Each row was made from one small tree. The marks that hang from a mark follow it in brackets, in alphabetical order. Every link used is in the known rows. Write each row's tree.
Known rows
momu{vazu}: [-0.694, -0.657,  0.578, -1.020, -0.265, -0.334,  3.150,  2.198,  1.067,
 -1.132, -0.021,  0.101, -1.407, -3.692, -0.011,  0.184, -0.783, -1.025,
 -0.631, -0.077, -1.620,  0.069,  1.080, -0.767,  0.290,  0.317]
kegek{nezesa{daniku{dupi} pera}}: [ 1.332,  1.980,  1.493, -1.999, -1.889, -1.915,  3.270, -3.105, -1.238,
 -2.108,  2.853,  1.695, -2.692, -0.210,  0.622, -2.045,  1.333, -0.981,
 -2.240, -2.917, -1.272,  1.919,  0.423,  0.376,  0.071,  0.956]
misu{daniku{budif dupi momu{vazu} nezesa}}: [ 0.934, -3.322,  1.989, -0.790, -1.477, -2.157,  4.387,  0.389, -1.148,
  2.629, -1.467, -3.339, -5.195, -3.836,  1.021, -0.395,  4.215, -0.360,
 -1.388, -2.102, -3.939,  1.707,  0.765, -1.693,  0.326,  0.911]
daniku{momu{vazu} nezesa}: [ 0.329, -0.477,  3.250,  0.090,  0.629, -0.171,  1.876,  0.812,  2.211,
  1.323, -0.805,  0.235, -3.028, -3.004,  0.681,  0.630,  0.361, -0.820,
 -4.444, -0.191, -2.526,  0.932, -0.257, -2.671, -0.042,  0.777]
misu{daniku{dupi momu{vazu} nezesa}}: [ 0.681, -2.036,  2.106, -0.935, -0.783, -2.087,  3.731,  0.962,  0.046,
  2.261, -1.644, -1.016, -4.938, -3.618,  1.950,  0.117,  2.627, -0.494,
 -1.378, -1.855, -3.394,  1.201,  0.221, -2.870, -0.127,  0.927]
budif{daniku{dupi momu nezesa{pera}}}: [ 2.183,  0.932,  1.112,  0.648, -2.240, -2.563,  0.367, -0.174,  0.431,
  1.327, -0.154, -0.088, -3.042, -1.875, -0.516, -1.742,  4.102, -0.065,
 -2.094, -2.694, -1.191,  2.082,  0.370, -0.048,  0.515,  0.188]
daniku{budif momu nezesa{pera}}: [ 1.384, -0.226,  3.466, -0.131, -1.862, -0.908,  0.529, -2.451,  0.331,
  2.023,  0.704, -2.098, -3.457, -0.465, -0.593, -0.953,  2.974, -0.644,
 -4.347, -1.345, -2.550,  3.163, -0.042,  0.500,  0.514,  0.798]
daniku{budif}: [ 0.351, -1.603, -0.155,  0.228, -1.013, -0.208,  0.799, -0.737, -1.468,
  0.478,  0.245, -2.576, -0.450, -0.218, -1.022, -0.814,  1.959,  0.198,
  0.165, -0.397, -0.638,  0.669,  0.569,  1.458,  0.590, -0.032]
budif{daniku{momu{vazu} nezesa{pera}}}: [ 0.557,  1.287,  2.179, -0.332, -0.816, -2.442,  1.090,  2.503,  2.322,
  0.452,  0.039,  0.481, -1.808, -2.107, -0.292, -0.531,  2.581, -0.661,
 -3.862, -1.771, -2.120,  0.822,  1.225, -0.763,  0.099,  0.264]
misu{daniku{budif dupi nezesa}}: [ 0.640, -2.148, -0.296,  0.009, -1.630, -2.637,  2.105, -1.010, -2.976,
  2.812, -1.839, -2.413, -2.598, -3.523,  0.777,  0.133,  5.073, -0.329,
 -0.050, -1.645, -3.467,  1.546,  1.679, -0.514,  0.228,  0.272]
nezesa{daniku}: [ 0.199,  0.081, -0.893, -1.184,  1.227, -0.847,  0.977, -0.230, -1.735,
 -0.748,  1.017,  0.841, -1.358,  1.625,  0.551, -0.913,  1.316,  1.265,
  0.082, -0.576,  0.451, -0.881,  0.306, -3.091, -0.297, -0.331]
kegek{nezesa{daniku{momu} pera}}: [ 0.846,  1.889,  3.366, -2.356, -0.526, -1.269,  2.209, -2.199,  0.453,
 -1.757,  3.516,  1.614, -2.587,  3.103,  1.338, -1.739,  0.188, -0.475,
 -4.249, -2.462, -0.668,  0.982, -0.806, -0.237, -0.516,  1.143]
dupi{daniku{budif momu{vazu} nezesa{pera}}}: [-0.260, -1.027,  2.737, -0.275, -2.725, -1.453,  3.297,  0.155,  2.730,
  1.667, -0.764, -1.320, -4.203, -6.471, -0.573, -0.841,  2.218, -0.941,
 -1.949, -2.208, -3.659,  4.447,  2.426, -2.036,  0.968,  0.824]
vonif{momu{vazu}}: [-0.167, -0.309,  2.863, -4.357, -1.628, -0.216,  4.484,  4.147,  1.369,
 -2.145,  1.707, -2.407, -1.537, -3.504,  0.632, -0.059,  0.145, -1.015,
 -0.324,  0.172, -2.175, -0.204,  1.337,  0.505,  0.387, -0.362]
misu{daniku{budif dupi momu{vazu} nezesa{pera}}}: [ 1.058, -2.354,  2.658, -1.656, -2.762, -2.987,  4.754, -0.254, -0.741,
  1.999, -0.494, -3.071, -6.233, -3.749,  0.874, -0.921,  4.343, -0.980,
 -1.806, -2.756, -4.523,  2.936,  1.243, -0.820,  0.518,  1.163]
kegek{nezesa{daniku{budif} pera}}: [ 0.476,  1.489,  1.866, -2.080, -1.160, -1.914,  2.763, -2.585, -1.294,
 -1.861,  3.382,  0.575, -1.387,  1.318,  0.323, -1.750,  1.744, -0.766,
 -3.302, -2.400, -1.600,  1.298,  0.872,  1.193, -0.030,  0.822]
kegek{nezesa{daniku pera}}: [ 0.318,  2.508,  1.939, -2.171, -0.585, -1.712,  2.146, -2.182, -0.356,
 -2.229,  3.118,  2.269, -1.062,  1.527,  1.034, -1.202,  0.595, -0.837,
 -3.343, -2.129, -1.070,  0.935,  0.433,  0.211, -0.402,  0.854]

Write each row's tree
[ 2.157, -2.997,  2.372,  0.424, -2.282, -0.733,  4.363, -1.368, -0.455,
  1.870, -0.937, -3.122, -5.953, -5.952, -0.880, -1.397,  3.558, -0.742,
 -2.509, -1.785, -3.198,  3.360,  0.247, -1.010,  1.320,  0.913] : daniku{budif dupi momu{vazu} nezesa}
[ 2.233, -1.688,  3.207, -0.666, -3.854, -1.556,  5.026, -2.071, -0.141,
  1.111,  0.343, -2.772, -7.124, -5.894, -1.054, -2.068,  3.606, -1.479,
 -3.181, -2.633, -4.017,  4.874,  0.783, -0.087,  1.547,  1.245] : daniku{budif dupi momu{vazu} nezesa{pera}}
[ 2.111,  0.001,  0.521,  1.517, -1.082, -1.843, -0.011,  0.478,  0.124,
  1.974, -1.204, -0.350, -2.112, -1.879, -0.409, -1.204,  4.024,  0.570,
 -1.381, -2.034, -0.604,  0.820, -0.019, -0.925,  0.324, -0.076] : budif{daniku{dupi momu nezesa}}
[ 0.254, -0.661,  2.327,  0.181, -2.674, -1.236,  1.206, -1.349,  1.962,
  2.506, -0.678, -1.352, -3.272, -4.407, -0.698, -0.889,  2.705, -0.229,
 -1.608, -2.172, -2.641,  4.447,  1.762, -1.667,  0.739,  0.619] : dupi{daniku{budif momu nezesa{pera}}}
[ 1.725,  0.612,  1.570, -0.036, -2.402, -2.696,  2.558,  1.326,  1.189,
  0.583, -0.205, -0.086, -3.926, -4.089, -0.532, -1.601,  3.564, -0.697,
 -2.374, -2.702, -2.182,  2.111,  1.160, -0.596,  0.687,  0.444] : budif{daniku{dupi momu{vazu} nezesa{pera}}}
[ 0.947,  1.013,  1.792, -2.712, -0.528, -1.258,  1.858, -1.116, -0.209,
 -0.973,  2.985,  0.414, -4.588,  3.603,  0.679, -2.468,  1.119,  0.802,
 -1.577, -2.035,  0.146,  1.307, -0.525, -2.311, -0.131,  0.512] : nezesa{daniku{momu} pera}
[ 1.850, -1.391,  2.653,  0.261, -1.300, -0.487,  3.624, -0.625,  0.825,
  1.402, -1.197, -0.366, -5.498, -5.764,  0.165, -0.719,  1.549, -0.876,
 -2.613, -1.411, -2.660,  2.656, -0.337, -2.464,  0.736,  0.936] : daniku{dupi momu{vazu} nezesa}
[ 2.002, -1.470,  1.419, -2.898, -3.027, -1.846,  6.006, -1.389, -1.677,
 -1.293,  2.854, -2.147, -7.891, -0.859, -0.356, -3.926,  3.089,  0.185,
 -0.573, -3.292, -1.336,  3.176,  0.445, -1.633,  1.133,  0.816] : nezesa{daniku{budif dupi momu{vazu}} pera}
[ 2.367, -2.670,  0.111, -0.881, -1.070, -0.632,  2.968, -1.922, -3.090,
  0.393,  1.368, -2.674, -5.613,  1.249, -0.174, -3.318,  3.449,  1.831,
  0.650, -2.265,  0.473,  1.060, -0.999, -2.207,  0.649,  0.157] : nezesa{daniku{budif dupi momu}}
[ 1.771, -0.165,  1.629, -3.170, -2.284, -1.709,  5.252, -0.913, -0.527,
 -1.808,  2.644, -0.011, -7.573, -0.840,  0.361, -3.413,  1.642,  0.046,
 -0.647, -3.032, -0.928,  2.683,  0.014, -2.802,  0.706,  0.826] : nezesa{daniku{dupi momu{vazu}} pera}
[ 0.976,  1.719,  1.688,  0.425, -0.622, -2.198, -1.086,  1.038,  1.554,
  1.392,  0.062,  0.428, -0.887,  0.042, -0.180, -0.714,  3.110, -0.025,
 -3.293, -1.745, -1.075,  0.674,  0.517, -0.252, -0.111,  0.092] : budif{daniku{momu nezesa{pera}}}
[ 2.375, -0.841,  2.095,  1.167, -1.169, -0.269,  0.847, -2.372, -0.043,
  2.398, -1.041, -0.449, -4.390, -2.760,  0.168, -0.869,  2.220, -0.115,
 -2.073, -1.349, -1.238,  2.600, -1.209, -1.802,  0.486,  0.700] : daniku{dupi momu nezesa}
[ 2.821, -1.159,  2.701,  0.331, -3.836, -1.252,  2.450, -3.876, -1.205,
  2.047,  0.387, -2.776, -6.056, -2.958, -1.048, -2.232,  4.279, -0.687,
 -2.723, -2.500, -2.498,  4.742, -0.146,  0.669,  1.282,  0.972] : daniku{budif dupi momu nezesa{pera}}
[ 2.476, -1.034,  1.091, -2.355, -3.046, -1.663,  3.706, -2.881, -2.482,
 -0.612,  2.901, -2.077, -6.940,  1.244, -0.397, -4.092,  3.653,  0.867,
 -0.142, -3.261, -0.346,  3.189, -0.248, -1.071,  0.956,  0.575] : nezesa{daniku{budif dupi momu} pera}
[ 1.622, -0.411,  0.955,  0.831, -1.269, -2.015,  2.113,  1.927,  0.822,
  1.165, -1.191, -0.299, -2.916, -4.335, -0.469, -1.110,  3.516, -0.151,
 -1.744, -2.054, -1.606,  0.752,  0.652, -1.426,  0.526,  0.152] : budif{daniku{dupi momu{vazu} nezesa}}
[ 0.790, -0.837,  3.925, -1.007, -1.916, -1.211,  3.213, -0.602,  1.219,
  0.981,  0.594, -1.981, -4.585, -3.266, -0.706, -0.817,  2.480, -1.408,
 -4.918, -1.434, -3.994,  3.186,  0.962, -0.332,  0.765,  1.087] : daniku{budif momu{vazu} nezesa{pera}}
[ 1.635, -1.210,  0.475,  0.095, -1.673, -1.503,  2.901,  2.642,  0.707,
  0.019, -0.152, -1.339, -3.214, -2.174, -0.468, -2.189,  2.327,  0.456,
  0.099, -2.370, -0.045,  0.085,  0.012, -0.432,  0.611,  0.095] : budif{daniku{dupi momu{vazu}}}
[ 0.095, -2.407,  1.276,  0.477, -1.858, -0.005,  1.499, -0.005,  1.489,
  1.881, -0.679, -2.554, -2.657, -2.361, -0.509, -1.516,  1.450,  0.879,
  0.979, -1.787, -0.604,  2.395,  0.506, -1.436,  0.714,  0.284] : dupi{daniku{budif momu}}
[-0.530,  0.170,  2.910, -0.479, -1.935, -1.290,  2.609,  0.657,  3.915,
  1.334, -0.924,  0.961, -3.808, -6.395,  0.233, -0.173,  0.702, -1.084,
 -2.013, -1.895, -3.201,  3.888,  2.004, -3.376,  0.457,  0.933] : dupi{daniku{momu{vazu} nezesa{pera}}}
[ 1.482,  1.733, -0.771,  0.788, -2.448, -3.126,  0.192, -0.106, -0.604,
  0.624, -0.598,  0.654, -1.184, -3.854, -1.027, -1.048,  4.357, -0.690,
 -1.085, -2.249, -1.680,  1.986,  2.015,  0.485,  0.648, -0.136] : budif{daniku{dupi nezesa{pera}}}
[ 1.344, -3.646,  1.085, -0.917, -1.941, -1.476,  2.939, -0.296, -1.975,
  2.198, -0.449, -4.269, -4.655,  0.505,  1.043, -1.473,  3.603,  0.859,
  1.118, -2.369, -1.346,  0.957, -0.689, -0.090,  0.248,  0.627] : misu{daniku{budif dupi momu}}
[ 2.065, -0.797,  0.157,  0.639, -1.555, -1.270,  0.768,  1.264, -0.036,
  0.733, -0.161, -1.397, -2.371,  0.045, -0.402, -2.276,  2.860,  1.115,
  0.579, -2.327,  0.979,  0.133, -0.739,  0.175,  0.457, -0.099] : budif{daniku{dupi momu}}
[ 0.679, -2.088,  3.172,  0.129, -0.518, -0.376,  2.693,  0.096,  0.772,
  1.761, -0.538, -2.311, -3.421, -3.373, -0.391, -0.190,  2.297, -0.631,
 -4.296, -0.575, -3.102,  1.528,  0.355, -0.990,  0.526,  0.720] : daniku{budif momu{vazu} nezesa}
[-0.277, -3.367,  2.107, -1.851, -0.403, -1.301,  3.670,  2.284, -0.110,
  1.344, -0.134, -3.753, -3.519,  0.174,  1.389, -0.395,  2.217,  0.216,
 -0.724, -1.487, -2.458, -0.323,  0.113, -0.700, -0.181,  0.721] : misu{daniku{budif momu{vazu}}}
[ 2.188, -4.014,  1.977, -0.497, -2.964,  0.022,  5.451, -0.396, -0.712,
  0.424,  0.380, -4.304, -6.361, -3.233, -0.938, -2.790,  2.103, -0.018,
  0.141, -2.184, -1.217,  2.496, -0.664,  0.426,  1.457,  0.843] : daniku{budif dupi momu{vazu}}
[ 2.012, -1.375,  0.259, -0.983, -0.210, -0.483,  2.422, -1.416, -1.909,
 -0.084,  1.154, -0.535, -5.297,  1.467,  0.645, -2.572,  1.927,  1.745,
  0.491, -1.900,  1.019,  0.538, -1.454, -3.463,  0.187,  0.188] : nezesa{daniku{dupi momu}}
[ 1.852, -1.597, -0.303,  1.452, -2.254, -1.206,  1.570, -3.134, -2.796,
  2.003, -1.364, -2.144, -2.693, -5.433, -1.401, -0.770,  4.605, -0.542,
 -0.766, -1.198, -2.742,  3.129,  1.340,  0.386,  1.182,  0.190] : daniku{budif dupi nezesa}
[ 1.752, -0.380, -0.810, -2.091, -3.162, -2.275,  3.588, -2.896, -3.606,
 -1.169,  2.494, -1.234, -5.341, -0.682, -0.771, -3.371,  3.958,  0.289,
  0.745, -2.858, -0.897,  3.122,  1.321, -0.464,  1.090,  0.200] : nezesa{daniku{budif dupi} pera}
[-0.486,  0.036,  0.530,  0.406, -2.739, -1.873,  0.994, -1.330,  0.866,
  1.810, -1.094, -0.497, -1.566, -6.138, -1.091, -0.287,  3.105, -0.765,
 -0.628, -1.706, -3.259,  4.260,  3.292, -1.137,  0.875,  0.276] : dupi{daniku{budif nezesa{pera}}}
[-0.370, -2.880,  1.635, -0.286, -2.000, -0.350,  3.652,  1.515,  2.307,
  1.142, -0.787, -2.569, -3.540, -4.533, -0.603, -1.292,  0.996,  0.238,
  0.639, -1.800, -1.591,  2.465,  1.260, -1.890,  0.854,  0.552] : dupi{daniku{budif momu{vazu}}}
[-0.746,  1.405,  0.718,  0.285, -1.945, -1.627,  0.396, -0.766,  2.136,
  1.438, -1.314,  1.667, -1.185, -6.085, -0.282,  0.369,  1.522, -0.973,
 -0.632, -1.391, -2.720,  3.716,  2.927, -2.332,  0.414,  0.297] : dupi{daniku{nezesa{pera}}}
